Known rows, with every step that occurs
K > D: [7 12 -4 -8 -2 -9 4 2 -38 3 19 5 17 2 4 -19 3 -8 5 -5 -16 -14 14 37 -11 -9 -13 13 5 -7 1 10 -2 -17]
K > R: [5 18 1 -16 7 -7 9 8 -34 6 0 14 19 16 14 -10 -4 -6 12 11 -10 -15 8 40 -9 -9 4 7 19 10 4 13 -2 -18]
T > E > U > D > W > F: [8 41 -28 0 22 -18 3 11 -25 21 -2 -51 10 7 -3 23 10 2 17 -1 -20 1 6 -9 -8 -15 -35 3 11 -21 -5 31 -9 -12]
D > P > C > R > F > E > U: [15 21 -21 -40 28 -3 1 6 -45 9 18 -56 6 21 17 -16 -14 13 25 3 -2 -30 19 23 -41 -30 -39 -1 13 21 -8 -14 -20 0]
K > R > F > W > D > P > C: [20 15 7 -48 3 -23 13 17 -20 14 -7 14 30 53 19 -27 -10 8 26 27 -8 -21 30 50 -27 2 -1 -14 37 49 -9 0 -35 -8]
M > N > K > R > F > E: [20 16 7 -59 12 -23 1 7 -53 17 -24 29 4 45 27 -11 2 -47 36 -9 -6 -32 2 25 -1 8 49 -1 24 -4 -17 11 3 2]
N > K: [0 11 -3 -27 6 -19 7 4 -8 8 -12 9 0 6 34 -6 -1 -11 11 -14 -24 -17 -15 19 7 -10 7 4 -1 -6 -4 11 -18 -10]
Z > W: [8 18 -13 -2 -7 -16 5 10 -6 17 18 6 10 12 16 -14 -3 0 5 -1 6 -25 -4 2 10 -11 -19 0 11 0 12 22 -11 -17]
M > N: [6 2 -12 -12 -15 -21 8 -8 -26 13 -19 -13 -6 15 0 -9 7 -26 15 -18 0 -21 0 -2 -6 -14 3 16 14 4 -2 15 -9 -12]
P > C > R > F > E > T: [1 12 -3 -36 21 -2 0 7 -27 20 -13 -66 9 33 33 -15 -13 -34 21 -13 5 -16 -2 9 -16 -19 -15 -8 10 9 -3 -3 -22 4]
R > F: [13 8 -8 -12 3 -8 5 -1 -5 5 -8 5 28 17 20 -14 -5 -11 10 18 13 -31 -2 6 -19 -17 -1 -1 8 15 -14 10 -2 -10]
R > F > W > D: [11 6 12 -35 -3 -28 9 -11 13 29 -19 8 18 28 14 -6 4 -22 15 26 -14 -36 -9 1 -11 -7 -8 -7 19 36 -17 24 -6 -12]
Z > W > D > P > C > R: [12 16 -20 -24 -5 -37 10 17 -27 9 21 -54 7 24 33 -40 -4 30 14 -25 10 -21 19 21 15 -2 -62 0 17 32 21 -2 -79 -18]
S > L: [-1 5 -14 4 -3 3 8 1 3 0 -10 -15 11 18 26 -14 -7 3 11 -14 1 -20 -13 -12 -24 -18 -3 13 12 1 -5 4 -7 -32]
U > D > W > F > R: [14 28 -8 -26 10 -14 12 15 -18 19 -8 -15 15 28 21 33 9 9 20 1 -45 16 2 -16 -3 -18 -29 -2 33 7 -5 11 -7 -14]
E > U > D > P > C > R > F > W > Z: [21 29 -10 -52 22 -10 2 0 -16 15 -3 -70 8 4 -4 -27 14 12 23 23 -37 6 15 26 -29 -14 -74 12 23 50 -15 -6 -18 -24]
A > M > N > K: [-1 14 -9 -21 0 -42 7 -6 5 24 -34 4 -10 6 4 -10 13 -48 16 -13 -21 -21 -13 9 23 9 4 19 1 -3 0 18 -14 -13]
D > W: [0 18 -13 -2 1 -8 10 6 -20 13 -2 2 4 6 12 12 -13 24 13 -1 1 -26 -2 3 -2 -15 -9 0 10 4 6 14 -4 -29]
P > C > R > F > E > U > D > W: [17 38 -16 -42 31 1 -3 -2 -44 19 -9 -53 7 18 5 11 1 9 26 2 1 -3 11 -10 -15 -14 -79 -2 14 1 -10 -3 -5 -14]
L > B: [6 17 0 -3 -8 7 6 -7 -4 3 16 -19 15 12 8 0 -2 -28 17 -13 -23 -28 -6 21 -12 -30 -8 4 17 2 2 15 -7 -11]
U > C > R > F: [16 18 -4 -6 20 -13 6 -19 -19 5 -26 -18 24 -1 15 -16 5 -22 7 10 12 -21 8 -8 -5 -8 -33 10 7 36 -5 -2 -18 -12]
F > W: [-1 10 7 -22 -2 -12 11 -5 1 23 -7 12 1 6 0 16 1 -18 14 13 -31 -17 -6 19 -16 -21 -3 -4 13 20 -1 18 14 -17]
K > R > F > W > D: [14 15 17 -40 5 -28 10 -3 -10 25 -19 29 27 39 10 -9 2 -18 21 39 -18 -31 9 30 -11 3 8 -8 33 38 -14 26 -1 -13]
W > D > P > C > R > F: [18 8 -14 -33 5 -33 9 6 -25 -2 -5 -58 24 28 39 -36 -4 18 18 -7 15 -26 21 21 -15 -5 -40 1 13 49 -5 -18 -70 -11]
K > D > P: [10 9 -13 -8 1 -9 6 16 -62 -2 35 16 15 8 16 -32 -8 23 11 0 -30 -21 27 46 -18 -16 -6 5 10 12 8 -4 -11 -18]
T > E > U > C > R > F > W: [13 35 -3 -6 45 -16 3 -22 -8 31 -27 -34 13 -22 -20 7 8 -29 14 31 -12 -19 11 16 -34 -12 -26 9 3 33 -10 25 10 -5]
K > N: [6 2 -3 -12 -6 -17 4 -2 -19 8 1 -2 7 20 9 -24 -13 -25 3 -3 -22 -21 7 10 -19 -25 12 6 2 7 0 15 10 -21]
N > M: [-2 13 -15 -26 4 -14 8 0 -4 11 -8 -5 -5 -12 28 -11 0 -15 8 -9 -16 0 -22 31 -5 -19 5 5 2 -11 -8 10 1 -9]
P > D > W > F: [7 16 -19 -14 -2 -25 9 25 -8 4 -11 -45 14 27 21 14 -6 -7 12 20 5 -18 4 -22 -5 -12 -29 1 9 -28 -1 12 -33 -14]
U > D > P > C > R: [13 16 -13 -31 7 -7 7 13 -50 -6 -2 -48 13 12 26 -17 8 17 20 -25 -22 16 23 26 -9 -15 -67 -2 8 33 9 -26 -48 -21]
W > D > P > C > R > F > E > U: [16 22 -14 -49 19 -21 2 -4 -42 19 14 -67 3 36 24 -31 -7 13 25 -7 -4 -36 11 11 -27 -21 -54 1 21 30 -11 -5 -40 1]
D > P > C > R > F > E > T: [5 10 -12 -39 25 0 2 23 -53 13 2 -54 8 37 44 -23 -24 0 28 -15 -7 -25 15 16 -27 -28 -8 -15 14 23 1 -17 -35 2]
K > D > W > Z: [6 29 -5 4 -3 -12 5 3 -37 13 26 -24 7 -5 -5 -29 -1 18 9 -4 -10 -15 3 34 5 2 -18 23 17 -1 2 17 -4 -41]
W > F > E: [1 16 -3 -22 -2 -20 8 1 -20 22 12 -26 2 33 30 8 8 -45 22 -14 -23 -23 -16 -9 -8 -20 -1 -5 19 -11 -4 14 -8 3]
P > D > W > Z > B: [10 25 -5 -17 -4 -6 8 22 -20 11 4 -38 18 9 7 -1 -10 0 9 21 12 -16 4 9 6 5 -46 12 18 -15 -4 26 -11 -30]
E > U > C > R > F: [14 27 -15 -9 31 -9 1 -25 -20 11 -20 -29 14 -9 1 -17 2 -9 2 28 1 -26 16 -13 -16 -20 -50 21 7 22 -12 8 -6 -8]

Rows
[20 9 -5 -56 29 -28 6 26 -33 0 0 -4 14 7 26 -14 -6 6 25 10 -33 -8 40 67 -24 4 -2 -8 9 22 -9 -24 -36 -13] : N > K > D > P > C > R > F > W
[11 13 10 -26 -1 -15 8 -9 16 24 -7 -14 14 10 1 -21 6 -26 15 31 -15 -24 -21 17 -15 -7 2 8 22 35 -18 22 13 -23] : R > F > W > Z
[4 10 0 -42 1 -35 15 3 -20 17 -1 -47 -2 16 16 -8 0 13 22 -10 -28 -15 13 34 -14 -11 -43 -3 19 50 8 -7 -58 -18] : F > W > D > P > C > R
[11 23 -12 -35 29 -11 -2 -14 -35 20 7 -39 3 7 12 3 -2 -13 19 13 -12 -37 -4 2 -29 -26 -32 9 7 11 -12 10 12 -6] : C > R > F > E > U
[12 36 0 -14 21 7 -1 -27 -29 29 -5 0 9 22 1 -19 -3 -31 12 25 -5 -32 -4 -19 -20 -26 -29 7 12 5 -16 17 24 7] : R > F > E > U > C
[26 1 -11 -61 18 -40 6 20 -46 2 -19 -7 -1 12 13 -15 4 -6 31 -5 -23 -12 50 56 -22 10 9 3 18 17 -9 -18 -41 -10] : M > N > K > D > P > C > R > F > W
[14 9 -15 -24 12 -15 6 4 -4 -4 -17 -55 26 12 22 -10 0 -14 13 4 32 -13 13 22 -22 -6 -30 6 6 17 -8 -10 -37 -11] : P > C > R > F
[19 38 -29 -43 20 -19 0 24 -48 20 37 -70 -7 34 25 -12 13 1 27 -15 -28 1 26 -7 -1 -20 -85 -6 25 -3 12 -2 -46 0] : Z > W > F > E > U > D > P > C > R
[21 29 -14 -44 14 13 -2 6 -47 14 12 -16 16 44 14 -26 -2 2 25 8 -17 -7 16 4 -34 -28 -52 -15 15 9 -16 -12 1 3] : R > F > E > U > D > P > C
[15 4 2 -43 9 -40 11 0 -18 19 -8 -11 14 15 25 -11 -1 14 24 15 -32 -40 10 12 -17 -12 -21 -10 22 68 -6 1 -30 -20] : C > R > F > W > D > P
[7 6 -9 -32 -4 -31 6 -2 -22 11 -30 0 -14 11 20 -8 7 -26 18 -26 -17 -18 -7 11 11 -3 21 13 6 -5 -7 14 -19 -8] : M > N > K
[12 7 6 -48 4 -35 10 -10 15 18 -24 -51 16 23 13 -3 7 -22 18 9 4 -15 5 19 -15 2 -38 -2 17 42 -12 4 -42 -12] : P > C > R > F > W > D
[14 18 14 -58 9 -60 8 -5 11 40 -51 40 8 37 -3 -14 17 -61 26 28 -30 -32 3 27 20 34 22 6 29 29 -14 32 -11 -11] : A > M > N > K > R > F > W > D
[9 15 -18 -27 2 -37 6 20 -34 7 -3 -3 -2 16 0 -42 7 -23 18 -20 -19 -6 30 55 6 18 -7 18 4 -9 5 -11 -42 -9] : A > M > N > K > D > P > C
[13 16 -12 -10 -13 -32 9 13 -29 18 29 3 9 30 34 -42 -8 31 11 -8 -10 -38 5 5 16 -11 -28 -5 20 27 15 17 -43 -16] : Z > W > D > P
[6 30 -18 -24 12 -16 2 16 -27 23 8 -58 -5 32 9 17 -10 -8 19 21 -14 -28 -7 -31 -15 -26 -42 5 12 -50 -6 21 -3 -2] : P > D > W > F > E > U
[14 35 -16 9 40 -15 0 -22 -23 16 -22 -54 22 -18 -7 -11 4 -18 6 14 14 -22 12 10 -26 -12 -33 23 -3 19 -9 19 -10 -2] : T > E > U > C > R > F
[23 30 -29 -22 36 -8 -1 14 -43 1 -4 -72 30 9 6 -17 6 15 20 -2 -2 6 31 35 -39 -14 -58 3 -1 25 -8 -9 -33 -4] : T > E > U > D > P > C > R > F
[7 31 -6 -26 4 -13 6 8 -35 27 4 -13 3 34 26 23 13 -21 29 -14 -31 -4 -6 -37 10 -15 -32 -17 23 -12 -1 9 -5 -15] : U > D > W > F > E
[13 28 -5 -21 34 -11 4 -28 -5 25 -25 -11 4 -13 -13 4 4 -16 9 46 -24 -25 14 -4 -22 -21 -42 13 14 36 -12 15 10 -10] : E > U > C > R > F > W
[12 13 2 -32 16 -14 2 -7 -33 15 -1 -27 14 13 26 0 3 -27 23 -3 -1 -34 -8 3 -20 -16 -15 -5 9 23 -6 0 0 -10] : C > R > F > E
[8 32 -8 -33 11 -7 0 -6 -34 28 9 -35 -2 30 12 7 20 -37 20 1 -50 -2 -10 -26 -9 -30 -48 1 21 -19 -12 22 6 3] : W > F > E > U > D
[11 33 -22 -47 22 -13 2 12 -55 12 22 -82 -7 29 24 -3 13 -5 29 -17 -44 6 19 2 -20 -28 -78 -1 21 2 -1 -13 -39 1] : W > F > E > U > D > P > C > R
[16 25 -3 -32 27 -27 7 -25 -24 29 -16 -13 3 2 3 -20 -1 15 14 36 -41 -39 19 -4 -15 -20 -51 6 24 64 -10 9 -22 -9] : E > U > C > R > F > W > D > P
[8 18 -5 -9 -16 -34 7 0 -5 25 14 -5 9 26 24 -27 3 -1 5 -11 4 -31 -8 -6 26 -3 -33 3 16 11 10 31 -34 -16] : Z > W > D
[15 4 2 -33 -2 -28 11 3 -8 23 -3 20 20 33 21 -17 -5 14 21 25 -29 -44 3 11 -19 -17 -2 -14 25 55 -12 10 -16 -13] : R > F > W > D > P
[19 17 -15 -40 12 -42 9 23 -41 15 -8 -2 -7 24 16 20 2 -1 26 -13 -43 -2 21 24 2 4 32 18 34 -24 -9 12 -24 -5] : M > N > K > D > W > F > R
[6 22 -9 -18 14 -19 4 15 -41 7 8 28 2 -1 20 -4 -9 19 13 -9 -24 -18 15 37 11 3 4 4 4 -24 1 9 -10 -29] : N > K > D > W
[10 12 -8 -23 6 -22 14 9 0 13 0 -28 13 25 27 15 1 -16 13 5 -35 -1 -6 12 -20 -25 2 7 28 8 -9 12 -15 3] : W > F > R
